Each row comes from the steps of one path. Every step used is in the known rows, and no mark comes twice. Write the path behind each row, first mark first.
In the rows, zero is written as 128.
Known rows:
A, V, M: [133  71  78 181 122 206 128 116  86  98 185 127 134 133  86 158 131 133
  89 126 134 125  98  93 112 127 134 118 101 127 124 116 147 137 115 101
 113 165 140 101  98 123 115 127 162  95 117 115 154 151 114  68 147 139
 137 135 106 110 122 170 192 153 115 104 170 152 100 116 101 125 142 154
 160 145 145]
T, P, A, V: [119  94  95 163 144 197 135 129 121  92 182 110 137 118  89 139 155 158
  86  84 138  94 114 123 124 130 144 122  74 130 107 115 122 129 111 109
 149 131 137  97 108  99 105 145 162 126 114  99 182 181 123  77 149 131
 119 141  65  94 120 167 186 154  98 101 186 135 120 127 125 127 138 142
 147 153 191]
T, P, A, V, M, J: [139  82 102 149 127 198 143 124  90  78 197 116 164 126  69 164 166 170
  69  75 130 126  92 105  80 129 138 138  53 123 112 101 152 115 111  87
 119 147 139 122 117  83  83 108 171 115 112 116 181 182 101  30 141 128
 104 123  64  98 104 173 182 174 132 116 177 121  75 135 116 137 135 119
 158 134 157]
A, V, T, P, M: [121 116  76 181 126 186 132 111  92  99 205 115 140 126  76 140 115 150
  98  70 140  76  97 126 139 127 147 136  78 122 129  90 134 131 129 109
 130 118 142  78  99 125 136 146 149 100 154 122 171 161 123  83 162 134
 140 100  66 111  92 169 180 169  95  91 190 121 117 140 126 140 144 152
 153 149 183]
A, V, M, P, Z: [147  56  64 183 123 210 134 125  67 117 183  93 129 151  68 137 160 103
  74 126 138  89 108 128  80 123 125 119 113 111 114 125 117 130 107 114
 129 162 128  81  62 128 150 117 173  92 126 124 145 158 104  67 153 138
 139 127  96 102  76 162 189 141 108 111 182 169  97  84  69 130 151 139
 147 162 164]
V, T, P: [120 121  61 147 126 176 124 133 125  90 147 114 116 126 100 116 107 146
 129  79 148  89  68 114 165 121 135  94 101 140 111  76 102  91 137 105
 127 115 142  80  94 129 125 154 117 119 141 133 159 147 124  98 157 140
 123 108  74 110  86 146 189 134  79  96 173 122 133 131 140 123 125 175
 154 149 174]
A, V: [131  83  89 179 136 194 135 122 103  98 175 108 142 126  88 136 137 145
 101 124 127 105 108 120 131 128 135 119 113 137 104 110 147 143 119  80
 119 146 140  92  93 111 121 134 160 108 123 108 162 162  99  95 145 144
 134 152 115 105 117 153 192 142  78  98 178 154 128 122 117 119 157 164
 162 140 153]
M, P, E: [131  74  84 155 139 180 131 129 111 121 153  87 140 131  79  98 170 123
 129 109 140  91  96 164  88 150 145  84 124 126  87 102  97 140 137  67
 111 123 122  81  96 117 128 116 132 100 119 140 128 151 120  89 148 153
 118 131 110  91  66 125 200 134  90 111 167 141 122 114  98 132 153 165
 125 150 153]
V, T: [122 129  71 173 127 168 133 130 134 101 157 112 126 120  98 110 121 145
 140 105 136 119  88 121 160 135 124 103 115 143 109  76 116 107 137  89
 114 128 141  84  93 129 123 139 143 102 141 139 150 138 117 111 157 137
 122 119 106  97  91 146 194 125  73  94 159 139 126 127 145 120 140 183
 163 152 152]
V, M, P, Z, J, C: [137  64  81 192 121 157 131 131  90 125 157  74 125 150  65 123 151 159
 127 124 153  98 102 118  93 122 113 111 107 104 102 116  83  80 123  94
 136 120 117  81  72 107 129 131 157  98 112 139 129 176 102  83 135 139
 120  75  94 100  55 127 198 162 119 120 200 161  92  46 102 126 145 130
 153 166 122]
J, Z: [121 102  77 190 114 154 130 127 118  86 147 100 114 138 103 135 144 139
 128 122 124  92  98 115 134  90 133 115 106 124  94 100 109 126 104 101
 135 133 143  86  91 129 110 116 150 118 126 131 152 185 105 116 126 159
 123 150 110 106  86 156 192 137  90  93 146 144  99 117 107 108 153 180
 140 161 139]
M, J, C: [151 112 104 188 119 147 135 125 116  91 170  89 152 120  67 118 168 171
 141 101 118 117 101 120 121 111 109 128 106 139  87  97 127  95 123  62
 112 127 138  96 102 101 109 122 163 121 124 132 148 173  83 106 131 140
 105 112 123 105  87 120 193 150  88 135 170 141 124  94 123 114 152 148
 161 137  94]
J, M: [126 109 113 188 125 158 124 133 116 104 155 102 120 138  91 127 136 159
 144 115 135  97 111 118 136 110 126 107 121 110  97 107  79 126 130 118
 112 140 141  86  98 129 121 135 135 102 146 138 144 154 110 115 140 146
 143 122  97 100 134 157 206 136 110  95 158 145 117 110 120 114 150 152
 168 142 139]
C, J, M: [119  99  97 175 114 152 140 141 126 109 157  96 109 126  96 134 135 161
 131 131 139 112 115 106 124 128 119 110 108 118  99  95 114 111 145  76
 103 142 143  93 130 125 106 112 148  89 130 133 156 156 125 128 142 155
 137 118  99 105 136 129 206 128 102 112 173 136 104 108 129 107 157 162
 199 136 125]
Z, J, C: [125  98 103 192 134 147 123 130 126  95 149  88 132 118  92 125 135 184
 150 126 144 112  99 106 154 128 118 109  93 132  91 105 121  87 129  52
 128 104 131  98  98 100 103 146 145 119 118 124 148 175 102 122 130 140
 117 106 110  99  86 113 198 164  82 110 197 145 123  87 137 116 149 153
 168 141 115]
Z, J, M, P: [120  75 109 151 126 161 128 136  99 110 134  68 129 134  85 109 149 179
 155 128 143 113 100 140 124 142 136 115 111  82  90 110  81  98 156  91
 115 116 134  75  94 107 119 114 117 101 154 144 143 161  96 101 135 156
 137 115  88 101  94 129 200 150  88  96 194 152 104  75 143 119 148 152
 178 134 148]
Z, J, M, P, A: [113  86 125 153 140 144 140 142 126 115 147  75 126 133  90 112 168 198
 152 109 148 124 122 148 112 154 148 125  90  81  93 116  65 103 152 102
 127 113 120  90  97  95  96 109 137  96 146 144 150 175 104  90 131 134
 123 108  61  75  97 137 208 151  92  99 196 148  92  78 159 120 148 133
 185 140 148]
M, P, Z: [135  73  50 179 127 161 137 137 108 113 144  74 122 136  83  98 168 112
 119 117 134  81 109 155 104 121 122 111 132 117  96 110  83 119 105 107
 132 140 122  65  72 129 143 117 151 105 132 130 142 152 113 103 137 147
 138 104 110  87  57 153 202 114  76 107 180 173 122  86  94 120 149 154
 148 173 156]
M, P, A, V, T: [132  95  77 155 152 195 152 126 114 110 180 100 131 117  84 121 160 153
 106  84 128 128 111 159 125 152 147 124  89 117 103 107 133 126 149 103
 147 144 125  92  84 105 131 121 169  93 133 127 159 159  95  76 158 123
 112 144  74  81  92 142 171 140  66 111 165 134 113 110 128 122 149 161
 170 153 170]
V, M, P, A: [118  69  96 155 140 182 142 135 119 122 171 106 136 123  87 127 174 147
 127  90 133 142 104 119  89 140 141 107 106 100 113 132 109 126 130 116
 115 153 113 104 101 112 107 111 159  94 124 137 140 150 113  78 136 130
 118 121  77  82  99 176 194 131 133 121 173 160  72  86 127 138 123 137
 164 153 134]
V, T, P, S: [113 157  78 134 130 165 121 126 137 101 171 116 127 142 114 128 110 160
 131  78 161  75  67 128 151 147 135  67  85 137 112  71 126  93 125 102
 139 110 134  81  94 123 102 159 136 102 124 142 165 160 127  92 174 137
 116 110  80 109  61 146 182 135  84  94 167 109 125 154 144 137 132 187
 156 152 177]
P, A, V, M: [119  79  97 182 139 200 133 125 108 105 197 136 137 125  80 153 150 151
  75 111 130 136 115  90  94 134 138 120  86 117 131 124 141 142 113 117
 122 154 128 117 103 110 105 121 172 102 115 116 165 165 114  58 142 119
 117 141  86  90 125 173 196 157 131  96 177 146  80 123 115 127 145 140
 162 153 153]
M, P, A, V: [131  68  98 158 149 196 148 128 115 111 182  92 146 121  78 119 183 153
  99 101 129 117 132 148 104 146 143 129 103 109 102 132 130 147 117  96
 143 148 119  99  90  95 119 116 174 103 128 112 158 165 101  79 147 125
 123 158  85  82 100 150 181 139  77 115 184 152 112 101 110 126 152 149
 167 146 159]
A, V, M, P, Z, J, C: [141  43  86 195 121 181 131 118  65 115 176  80 130 154  56 144 154 145
  99 135 151 102 117 118  93 128 124 135  99 109  98 123 111  93 123  92
 143 131 124  89  66  99 130 134 176  97 111 119 146 182  88  64 138 137
 121 106  95 108  60 118 191 186 107 111 204 160  96  49  90 124 162 128
 154 149 142]

Which path is each row?
[122  64 129 156 142 169 144 131  90 117 167  78 134 129  75 128 170 192
 116 112 143 121 125 147 110 145 153 137  87  79  92 125  97 121 153 103
 141 126 129  88 101  87 109 117 149  93 133 124 162 178  96  75 135 134
 129 128  68  81 111 139 198 165  85  99 200 136  94  86 138 118 159 125
 187 134 166] => Z, J, M, P, A, V
[109 139  94 144 135 175 123 135 129 110 166 105 143 136 110 126 127 155
 128  92 161  79  66 115 137 139 129  71  80 127 106  93 126 112 109 102
 133 118 139  81 104 121  91 154 137 121 115 126 173 164 134  92 143 147
 116 124  85 105  80 168 185 134  98 100 179 129 120 143 134 137 140 183
 159 144 167] => T, P, S
[146  99  94 174 110 143 138 126 100  65 158  93 141 140  95 123 162 151
 120 116 118 108  87 118 112  97 119 131 104 118  85  80 113 111 108  66
 126 126 154  93 109 112  96  96 153 120 127 141 161 196  73  93 112 158
 104 140 117 107  67 148 193 140  79 109 139 135  89 120 115 117 161 162
 144 143 129] => M, J, Z
[117  90  87 173 109 146 120 136 105  95 140  76 118 163  84 117 125 170
 120 121 168  48  95 129 133 103 117 113  87  99  99  84  63  87 129 115
 139 100 146  65  94 117 116 144 116 123 141 135 162 180 131  93 135 152
 134  74  64 102  80 142 210 157 103  70 208 132 112  94 120 119 156 129
 160 148 178] => T, P, Z, J, M
[143  49  91 161 136 224 133 113  64 124 187 104 142 137  58 144 155 107
  98 118 132 108 108 138  62 156 154  89 110 122 110 115 133 152 135  78
 107 152 123  95  84 114 130 108 151  83 112 126 140 154 101  45 157 143
 128 153 103 108  78 136 186 162 121 120 166 136  99 112  80 143 149 149
 138 137 162] => A, V, M, P, E
[137 104 106 193 111 130 150 129  97  81 188  90 157 142  71 132 174 162
 111 109 117  95 108 121  85  98 119 159  90 100 101  87 121 129 112  73
 128 119 148  87 117 123  93  83 153 108 149 144 148 196  87 102 112 157
 117 100 109 105  53 166 202 156  99 101 156 135  66 118 103 131 161 149
 141 148 127] => P, M, J, Z
[118  86  94 190 112 136 130 135 110 103 137  80 116 158  83 120 136 171
 129 151 152  68 108 133 131 105 113 123 112  98  99 101  60 101 131 111
 131 103 146  71  86 124 115 129 134 110 133 138 149 172 118 104 131 153
 133  85 105  95  91 144 226 145  99  69 191 145 107  86 114 109 164 139
 168 150 151] => P, Z, J, M
[141 116 120 204 121 144 142 123 113  99 202  88 164 122  62 119 171 180
 127  96 123 112 121 114  88 110 116 152  94 110 105  97 134 111 123  68
 117 122 125  95 110 106 103 118 173 107 134 138 146 174  90 106 131 127
 127  86 114 104  65 142 189 175  99 133 179 143 100  89 121 136 152 133
 157 139  96] => P, M, J, C
[109 109  85 154 142 170 131 137 148  98 150 107 128 114  98 118 146 161
 117  84 139 109 101 122 129 122 140 106  77 125 108 103  97 111 115 115
 135 118 129  95 119 110  97 144 143 132 127 117 167 169 140  94 140 130
 108 114  56  80  98 173 196 138 102 100 186 134 118 120 139 127 132 152
 153 156 167] => T, P, A
[132  83 120 163 145 188 142 122 103 115 179  89 131 132  82 133 184 161
 108  97 132 112 146 148 101 128 152 131 105  86  99 133  99 147 138 128
 138 152 127  94  87 103 124 118 168  92 139 127 161 163  99  82 139 133
 133 148  67  78 131 151 185 152  92 110 175 141 100  85 126 126 154 134
 178 144 162] => J, M, P, A, V
[112  90 112 173 118 148 126 134 116 101 143  87 124 138  90 136 125 195
 145 139 150 105  93 116 142 121 128 116  97  96  99  98  94  98 150  82
 107 116 151  88 110 110 103 130 127 102 141 142 153 165 114 107 127 151
 131 106  99  99 113 138 211 159 101  81 189 142 111 102 141 114 154 153
 185 137 138] => Z, J, M
[129  90 106 164 123 175 126 138 103 112 156  84 129 140  90 111 164 148
 147 117 133 100 112 142 119 122 141 107 133  91  95 123  77 124 140 132
 116 144 136  73  79 127 137 122 134  99 154 142 139 144 103 122 137 145
 147 125  93  93 109 149 194 129  98 113 164 155 112  87 126 122 147 145
 174 139 143] => J, M, P
[110 125  75 146 147 167 134 136 151  94 153 114 116 125  99 121 138 166
 122  57 145 104  93 128 161 133 146  94  75 133 116  82 101  96 139 114
 140 105 127  95 108 114 113 153 138 117 135 128 166 165 127  93 157 128
 105 110  50  90  82 160 184 137  90  97 175 114 116 131 153 124 127 162
 148 160 184] => V, T, P, A
[146  78  98 161 115 199 142 121  73  83 191 116 162 135  70 162 148 149
  81 124 127 137  91  94  90 133 128 137  94 126 113  97 168 123 114  66
  94 164 140 114 104 105 113 102 172  98 126 127 169 159  78  54 136 141
 122 131 116 113  90 163 194 161 121 115 165 142  89 124 100 124 149 141
 161 126 127] => A, V, M, J
[148  98 119 179 125 202 138 115  94  88 206 114 155 124  61 178 171 175
  84  71 134 124 114  95  91 114 135 124  50 124 109 108 157 104 112  91
 134 141 136 130 104  78  96 133 186 115  96 116 179 189  92  37 140 114
  99 121  62 105  98 141 178 184 128 131 187 121  94  95 127 131 134 120
 146 137 133] => T, P, A, V, M, J, C
[127 110  83 173 151 176 149 119 128  96 181 121 122 118  85 134 140 157
  97  94 125 123 116 130 147 136 139 130  87 131 115  93 132 131 136 101
 141 135 126 104  88 108 116 138 176  95 125 121 166 158 106  83 161 121
 109 139  88  84  97 148 186 149  77  86 168 118 111 134 131 119 149 167
 167 150 169] => P, A, V, T
[112 110  57 159 117 150 132 136 116  86 124  95 113 146  89 107  99 159
 111 103 170  62  65 137 158 113 115 104  90 127 104  62  81  65 137  79
 143  84 144  66  83 119 124 147 127 120 135 143 160 165 131  87 157 144
 110  66  78 103  50 146 204 143  86  68 205 120 124 119 124 120 144 165
 152 164 190] => V, T, P, Z, J
[135  92  86 190 118 155 127 132 101 120 143  68 113 157  80 104 175 125
 128 119 138  65 121 159 107 111 125 116 137  90  94 122  48 125 119 139
 128 134 125  65  68 137 145 126 144  99 144 143 133 151 110 104 140 144
 147 104  93  93  96 154 203 129  95  95 174 159 110  75 102 123 152 138
 159 161 157] => J, M, P, Z
[128 105  81 176 115 172 128 118  76  91 154  96 103 159  76 141 106 169
  92 118 159  47  97 136 152 112 131 126  77 102 104  71  76  85 144 122
 159 106 153  64  70 108 139 154 133 104 137 127 169 176 106  67 152 143
 129  98  60 110  77 133 201 172  79  64 200 112 118 108 115 109 159 142
 164 148 205] => A, V, T, P, Z, J, M
[124  73 117 157 130 156 131 128  91 120 142  73 132 147  73 114 150 165
 150 127 154  83 102 160  96 146 143  94  98  96  83 100  77 117 170  69
 113 104 130  79  87 100 114 111 108  86 132 148 131 172 105  76 144 155
 126 118  96  90  75 111 207 159 101  96 184 127 109  95 120 128 161 150
 150 139 163] => Z, J, M, P, E
[126  83 106 155 143 173 150 131  94 109 164  91 123 130  78 137 156 195
 122  96 144 117 118 151 134 155 153 142  74  85  97  98 107 103 163 107
 147 113 128  88  80  89 128 120 148  74 149 145 163 170  81  64 146 132
 122 124  59  81  99 125 187 166  71  85 187 117  98  98 142 114 148 146
 195 139 182] => Z, J, M, P, A, V, T
[148 119  92 173 102 163 149 111  69  72 204 103 148 143  66 146 149 160
  75  77 126  69  94 128 107  91 131 159  75 107 105  61 135 118 129  94
 150 114 161  80  96 114 120 110 159 107 144 135 179 204  85  66 143 149
 117 108  69 121  48 160 169 185  77  98 165 101  81 136 114 133 154 150
 138 143 187] => A, V, T, P, M, J, Z
[134  85 110 156 122 162 142 140  99 133 166  76 119 130  74 114 159 136
 129 125 137  93 129 158  65 150 137  74 117 106  80  92  92 125 155  71
 109 130 130  92 109 111 110  97 145  80 123 139 136 166 123  96 153 158
 119 126  96  98  92 110 200 138 112 121 167 121 101 106  99 118 165 164
 173 140 147] => C, J, M, P, E
[134  78  76 173 115 146 143 147 109 124 149  64 109 146  84 107 164 133
 118 126 139  88 122 150  78 117 105 107 129 101  86 106  77 109 128 106
 130 144 135  68  94 127 127 105 159  90 132 138 140 165 116 119 143 154
 137 102  97  98  97 119 204 115  96 111 179 160 106  78  97 107 163 147
 187 152 148] => C, J, M, P, Z
[138  36  65 170 120 185 136 125  59 119 160  85 130 148  69 136 144 133
  83 133 149  98  95 129  83 139 124 123 100 106 111 116 109 107 117  81
 129 133 135  77  76 107 134 110 158  89 117 122 143 166 104  52 141 151
 125 109  95 109  68 150 192 157 106  87 200 160  92  79  88 129 153 130
 160 154 162] => A, V, M, P, Z, J
[134  59  78 157 130 218 132 122  74 117 178 102 146 132  78 141 152 124
 109 118 129 119  96 118  98 147 145 111 120 110 112 127 142 130 122  95
 103 168 130  93  83 114 142 113 159  87 130 120 151 142 102  64 149 140
 140 150 101 104 104 157 172 151 105 118 163 162 101  95 106 138 141 154
 166 140 151] => A, V, M, P
